(in the rows, 128 means zero)
Known rows, with every step that occurs
guve, vupit, befor, difur: [141 140 164 148 116  95 123 109 207  91 128  92 164 121  72 137 121  93
 131 178  93 147 137  97 103 161 177 106 106 123 119 154 126 117 156  99
 151 120 144 121 136 147  63 168 168 130  81 112  63 127 105 125 168 143
 141 168 196 106 152 159 104  82 161 122 100 134 126 103 126  97 115  68]
ligo, soti, vupit, guve, difur, befor: [151  89 170 166 106 103 116 128 157 140  81 101 118 132  52 109 112 117
 140 169  97 111 135  94 117 156 209 158 142 142 187 143 116 192 148  59
 126 107 158 200 131 145  49 153 126 129 106 153 108 113 151  94 188 116
 172 129 185  70  96 149 142 136 131 116 129  69 152  89 154 103 147 162]
difur, guve, nilo, befor, vupit: [191 121 128 174 109  92 125 137 108 115 117 153 128 123  82 102 120 125
 139 150 122 100 121 117 110 135 158 127 105 168 199 176 158 161 145 127
 127  65 194 111 211 131  71 156 168  98  98 137  88 100 164 107 133 129
 161 205 114 122 135 146  67 150 150  69 113 121 136 142  91  72 121 111]
vupit, guve, difur, befor, nilo: [187 129 187 180 168 107 153 119 149 141 114 101 111 145  90 152 110 128
 159 104 114 130 129 153 103 172 171 144 114 150 164 143  64 178 184  85
 157 116 114 111 139 143  73 143 166 122  86 130 122 145 184 138 161  99
 149 164 133 130 123 143 157 136 136 118  84  87  99 121 106  80 176 132]
befor, nilo: [159 137 161 158 109 125 133 119 156 117 121 144 142 182  98 159 143 150
  73 126 155 117 142 140 103 115 125 134 141 120 148 149  65 119 144  85
 153 140 125 109 160 124  96 114 152 133 117 124 103 165 141 137 148 148
 128 122 117 135 125 174  82 117 134 130 118 146 138 123 113 112 140 135]
vupit, guve, nilo, befor, difur: [222 109 153 191 154  98 169 117 175 121 103 118 149  92  80 123 108 108
 170 130 113 108 117 102  99 152 156 127 101 165 156 137  85 162 179  70
 183  83 146  86 117 137  63 111 192 114  69 127 112 127 172 124 149  66
 134 174 102 130 126 132 114 152 127  85  98 138  98 140  65 102 201 107]
nilo, guve, vupit, befor: [147 135 125 154 118  97 100 120 163 149 125  81 155 123 109 125 105 121
 165 168  89 115 109  90 122 158 143 134  90 127 130 186 160 157 151  99
 131  81 164 121 149 142  82 132 151  91  97 144  70 111 144 113 180 129
 160 167 172 101 120 147  79 102 161 133  99 123 119 109  98  92 131 112]
guve, nilo: [194 117 151 164 110  98 165 120 114 130  96 148 124 127 109 137 139  98
 131 120 128 124 131  82 109 115 156 122 124 163 166 147 125 159 168 128
 178  96 148  93 151 138  84 118 162 131  90 128  94 153 131 115 185 123
 134 160 119 104 143 133  97 142 127  92 113 158 122 165  82 115 118 121]
ligo, soti, vupit: [132  87 160 149  75 110 113 128 163 126  80 128 131 136  63 108 125 119
 114 175 103 105 126  85 123 129 191 149 162 123 170 143 131 165 116  72
 115 124 178 205 133 138  76 145 123 137 118 149 103 112 121  89 182 129
 161 113 180  61  99 146 116 120 130 113 143 104 168  94 148 121 127 161]
soti, vupit, guve, nilo: [182 108 145 187  99  94 124 113 170 107  90 127 168 123  87 105 132 133
 157 125  92  97 126  94 138 112 166 125 141 134 154 134 132 189 157 104
 166  90 132 145  99 131  69 114 149 125 118 143  85 100 132  79 197 108
 142 115 116 101 114 111  87 118 113 102  78 135 147 135  83  73 153 147]
vupit, befor, nilo, guve: [164 146 137 150 133 139 114 125 182 136 128 122 162 180  61 169 128 122
  99 144 114 137 117 116  82 143 136 147  63 158 135 179 112 117 136  99
 142 145 157 109 165 142  87 133 155  99 121 121 104 169 158 138 158 120
 140 197 155 106 117 168  40 112 166 135 110 117 125  89 103  94 147 123]
soti, vupit, befor: [140 136 134 154  99 116  97 129 181 105  98 136 173 144  56 128 145 101
 118 147  74 132 127 107 124 109 165 127 115 133 131 140 170 151 119 131
 141 131 139 170 123 138  81 155 137 120 145 128  83 112 109  87 168 138
 139 136 176  75 119 119  70  75 137 126 101 130 154  86 110  75 120 146]
vupit, befor: [158 143 146 138 150 130 127 120 176 128 109 138 149 153  75 158 135  83
 130 137  91 146 116 102  85 140 152 130  62 150 121 155 146 129 126 134
 136 154 164 129 127 153  98 168 148 130 114 108 115 154 119 129 141 104
 128 200 169  95 121 138  77  87 154 130 115 116 120  97 107  99 123 116]
difur, befor, vupit, guve: [163 130 142 183 161  81  91 122 143 137 118 117  97 138  96 104 140 160
 150 126 105 137 152 109 151 120 187 131 124 125 145 137 133 196 180  68
 135  59 126 147 140 133  68 170 132 146 124 123  83 128 166  78 167 155
 165 172 150 124  95 129 130 129 160  96  95  71 140 106 110  88 147 137]
difur, befor, nilo, guve: [162 159 129 173 129 106 109 145 119 160 130 117  99 162  99 142 119 132
  94 136 143 134 129 138 138 114 144 145 111 141 163 175 109 153 177  55
 138  71 107 118 199 133  72 141 131 109 126 131 103 168 186 118 169 164
 167 158 142 125 102 167 110 149 169 148 115  87 141 110 113 123 167 161]
soti, vupit, guve, nilo, befor: [183 102 133 190 113  93 119 117 170 106  89 125 167 120  70 106 120 122
 152 138  86 102 120  96 130 111 164 128 139 137 154 132 130 188 158  96
 169  65 137 148 115 126  63 107 159 121 110 138  78  87 136  79 181  97
 147 129 125 100 110 114  87 112 117 105  85 136 148 118  78  78 162 145]
guve, difur: [141 145 206 129 115 121 157 152  94 140 100 134  93 132 102 174 137  84
 140 123 106 138 138 148  94 164 188 133 144 156 173 138 111 147 130 153
 152 153 115 108 197 154 103 145 153 124  93 128 109 137 125 141 145 138
 139 146 174  97 158 131 158  99 122 118 112 141 105 119 119  99 104 131]
nilo, guve, difur, befor, vupit: [149 149 155 162 124 108 105 166  90 178 115  99  90 125 109 141 127 120
 166 148 101 127 123 133 131 156 191 154 119 175 170 175 150 186 143 101
 131  94 122 112 221 138  87 130 141  86 106 153  88 124 171 105 182 161
 180 171 178 101 126 132 134 123 153 111 104 102 118 106  96  88 135 153]
nilo, befor, difur: [156 158 151 151 130 121 135 178 159 110 115 137 120  82  59 144 111  80
 121 180 106 126 118 137 107 136 166 126 123 153 145 124 120 105 129  56
 160 113 131 100 205 136  81 127 173 109 105 108 103 106 144 130  90 111
 139 153 170 124 142 144 124 120 139 106 157 156 121  90  93 128 182 117]
guve, vupit, befor: [137 129 155 143 120  88 115  95 191  88 122  99 160 143  83 141 116 107
 135 161  91 138 138  87 100 158 162 113  94 105 117 152 139 141 164 120
 149 101 170 140 118 147  70 174 155 136  85 110  64 111 104 127 177 122
 137 171 184  93 142 153  96  68 161 135  94 120 127 106 123  87  97  80]

Rows
[160 151 151 147 137 140 122 129 166 142 128 120 149 179  44 186 126 110
  94 145 110 143 123 127  72 152 148 151  65 179 147 179 103 121 136 109
 148 155 147 108 183 144  79 134 158  94 110 119 102 170 151 151 158 132
 145 193 166 102 129 168  55 103 164 135 104 118 116  84 110  93 139 121] | vupit, befor, nilo, guve, difur
[202 127 132 168 108 102 142 147 104 111 114 154 128 116  93 116 103  88
 140 148 122 102 109 118 112 139 144 125  93 169 203 178 161 152 145 131
 125  73 191 103 209 137  70 156 170  94  92 135 107 109 169 119 131 111
 155 200 112 124 133 149  77 156 149  86 123 122 132 146  88  83 128 122] | difur, guve, nilo, befor
[186  79 153 192 136  89 109  95 176 105 109 126 139 141  89  92 153 191
 169 115 104  99 165  71 116 124 182 123 141 126 144 129 112 192 169 102
 154  90 162 118  98 127  81 121 175 142 106 133  64 112 141  71 173 137
 150 159 110 116 115 122  75 115 125  46  83 131 131 136  80  67 125  99] | befor, vupit, guve, nilo
[170  75 146 166 101  98 125 113 175 122  79 113 139 125  38 100 110 122
 133 176  92  94 124  67 103 134 192 156 138 142 182 140 101 181 150  50
 143  91 186 190 132 140  49 128 142 126  97 144 104 106 148  91 178  93
 163 144 164  65  93 145 113 146 124 100 134  93 159  98 128 109 162 148] | ligo, soti, vupit, guve, nilo, befor
[199 131 145 164  91 103 150 136 105 121 112 154 132 121 113 115 123 103
 144 132 135 100 115 116 129 139 144 121 106 160 197 182 157 161 144 147
 124  86 185 105 181 136  79 166 168 102 101 143 107 127 159 114 152 124
 150 186 107 133 137 148  84 160 143  81 109 122 131 163  98  79 117 120] | difur, guve, nilo
[164 159 175 168  93 136 145 177 148 121 124 137 138  66 105 126 128  83
 139 164 137 115 118 152 146 160 164 114 126 155 160 158 135 110 106  90
 114 159 123  98 171 138  84 169 185  96 109 138 131 140 147 123 127 156
 142 145 140 161 155 153 116 155 147  84 130 150 118 132 122  95 161 118] | befor, difur, guve
[136  98 153 146  98 118 109 128 180 125  84 128 145 151  35 120 127 107
 108 181  91 116 127  75 105 135 190 155 121 137 168 151 142 165 117  79
 119 130 183 208 129 144  62 156 121 132 122 140 103 125 122 100 186 118
 160 144 197  57 100 156  91 115 142 117 138  89 163  82 151 110 125 147] | ligo, soti, vupit, befor
[149 158 152 155 124 113 122 169  80 188 114  99  92 122 111 154 111  96
 164 147 105 130 111 138 129 159 179 154 110 174 177 182 149 181 145 104
 133  98 116 109 217 145  86 132 140  82 105 150 103 136 175 121 174 145
 175 162 180 104 129 132 143 135 151 126 113 110 106 113 101 104 145 158] | nilo, guve, difur, befor
[197 135 142 165 120 106 167 153 132 116 104 142 117  96  59 143 123  71
 108 161 128 128 128  92  88 119 168 123 121 200 179 137 116 131 161  86
 194  84 133  79 205 136  65 105 187 114  78 114  91 137 143 121 151 113
 138 166 134 110 157 144 106 150 135  85 135 170 121 136  76 123 158 107] | guve, nilo, befor, difur
[164 113 154 163 165  96 105 134 166 106 111 120 112 133  45 121 117 151
 143 153  80 112 145 119  89 133 187 143 130 141 151 118 112 163 153  76
 158  81 160 128 189 130  78 125 163 125  99 118  73  77 153 105 108 105
 157 178 160 103 119 122 108  97 133  84 118 116 125  79  89  83 149 106] | nilo, befor, vupit, guve, difur
[154 153 149 150 121 109 122 174 156  94 124 123 132  82  73 133  97  87
 127 195 110 113 115 142 117 149 166 119 122 148 158 146 140 112 132  63
 142  90 151 105 221 135  68 154 179 100  91 119  92  83 150 130  92 123
 150 170 169 131 144 156 114 131 154 101 142 138 124  93 109 107 165 101] | nilo, befor, difur, guve, vupit
[180 119 136 190 156  74 104 119 142 137 115 117  98 140  89 102 139 154
 140 123 113 135 152  89 139 113 188 130 124 140 157 143 125 202 192  77
 149  52 124 139 147 131  60 161 145 145 117 122  81 136 166  78 185 152
 171 177 136 114 101 132 123 145 161  87  86  72 140 123 101  91 148 130] | difur, befor, vupit, guve, nilo
[178 158 159 153 119 136 146 151 182 119 121 136 159 110  54 152 135  65
 128 156 114 149 118 112  92 154 171 119  61 195 150 169 146 108 119 112
 140 163 150  98 164 155  63 181 184  93 106 114 122 162 142 136 148 129
 144 210 165 118 153 161  75 129 169  91 117 136 108 108 108  90 148  91] | vupit, befor, difur, guve, nilo
[154 127 154 161  90  86 112 123 135  98 124 123 148 117 129 104 102 125
 157 153 116  97 117 130 142 167 147 111 120 103 165 178 165 153 142 132
  97  82 186 131 165 137  79 189 162 111  96 144  86  83 143 117 146 138
 153 173 136 131 132 156  98 118 155 109 102 107 134 137 124  64 102 103] | difur, guve, vupit
[146 140 131 159  88 121  90 127 186 115 109 127 179 162  45 138 138 125
  94 158  93 121 125 114 117 110 155 134 109 148 144 162 154 142 122 103
 142 127 129 153 152 132  72 125 135 105 143 129  79 125 122  97 177 149
 150 131 165  89 112 141  42  92 146 134  98 129 163  85 109  78 139 152] | soti, vupit, befor, nilo, guve
[160 131 148 161 107  92 110 118 155  99 128 119 159 128 101 111 104 109
 150 161  98 118 117 119 121 172 149 113  90 118 161 185 169 149 136 142
 101  95 196 138 162 141  66 204 164 109  96 135  91  99 143 120 147 132
 156 201 148 119 133 163  75 106 167 117  97  94 132 123 128  60 102  90] | difur, guve, vupit, befor
[221  98 151 189 146  93 162  96 168 132  98 121 149 110 116 125 115 123
 181 104 118 108 123  88 109 147 142 128 105 142 151 138  90 180 189 104
 173  88 161 100  85 140  82 116 177 127  75 137 108 133 163 113 174  71
 131 162  86 127 112 125 109 140 121  88  86 130 107 158  75  87 175 115] | vupit, guve, nilo
[139 149 193 141 136 106 124 155  92 142 110 125  67 154  76 155 140 109
 129 127 101 156 162 142 112 143 222 136 144 169 184 134 121 178 150 119
 141 120 101 124 218 147  77 161 146 131 102 123  89 133 144 116 165 177
 170 163 191  96 151 134 166 104 148 106 106  99 123 104 130  91 106 129] | guve, difur, befor, vupit
[155 144 149 142 140 139 127 113 192 118 124 139 157 189  52 179 132 114
  84 137 118 147 133 123  74 132 139 137  68 154 133 160  92 108 136  99
 152 160 154 115 147 144  88 149 159 122 121 105 103 178 138 142 146 125
 130 189 154 107 121 167  52  99 161 133 110 119 126  92 117  97 131 112] | vupit, befor, nilo
[137 139 140 157  92 121 100 127 197  98 109 137 168 175  44 141 142 128
  86 147  97 128 132 118 109 103 162 128 115 135 137 150 146 138 122 103
 146 134 127 162 141 131  67 136 138 118 143 123  79 129 115  98 171 148
 143 130 159  87 117 143  51  78 140 136 101 126 161  86 116  78 128 145] | soti, vupit, befor, nilo
[164 111 134 166 168  93  95 127 173  98 114 125 124 135  63 114 116 157
 145 156  82 104 137 111  99 124 171 140 131 121 139 120 126 157 153  69
 153  64 171 130 165 129  84 121 165 133 111 117  76  72 152  93 109 103
 146 177 147 111 108 122  94 100 134  86 119 120 128  85  81  86 157 111] | nilo, befor, vupit, guve
[135  95 151 150  89 121 105 116 189 128  94 122 141 163  28 128 128 123
  85 181 100 118 133  80  94 128 191 156 128 142 167 151 117 153 119  69
 123 137 177 197 136 140  59 147 125 132 124 140  99 139 129 106 185 128
 161 142 194  61  96 173  85 122 140 121 141  87 165  74 153 112 132 149] | ligo, soti, vupit, befor, nilo
[140 130 150 147 122  95 116  87 201  88 131 100 165 171  62 146 118 127
 106 157 110 142 145 102  90 143 150 115 101 113 127 159 113 123 166  97
 160  96 159 135 140 143  62 152 164 130  85 109  55 129 117 132 175 135
 137 168 170 106 139 172  78  66 163 143  93 118 129  99 131  92 104  75] | guve, vupit, befor, nilo
[165 140 136 166 103 128 122 134 139 143 131 126 140 162  98 151 127 154
  93 142 151 101 125 135 113 118 117 147 123 132 154 175  86 125 144  69
 146 116 129 102 182 121 101  88 155  97 119 140  95 159 164 133 160 148
 149 136 116 134 111 169  60 130 147 131 116 136 138 117 102 108 159 149] | befor, nilo, guve
[141 152 149 161  87 125 103 155 191  98 107 132 173 116  48 125 135  86
 124 165  87 128 123 118 133 126 179 120 107 153 143 155 176 134 107 110
 124 143 130 151 144 137  61 166 157 108 139 131  93 115 118  88 165 149
 151 141 177 103 133 135  66  96 148 107 104 130 151  89 121  69 133 138] | soti, vupit, befor, difur, guve
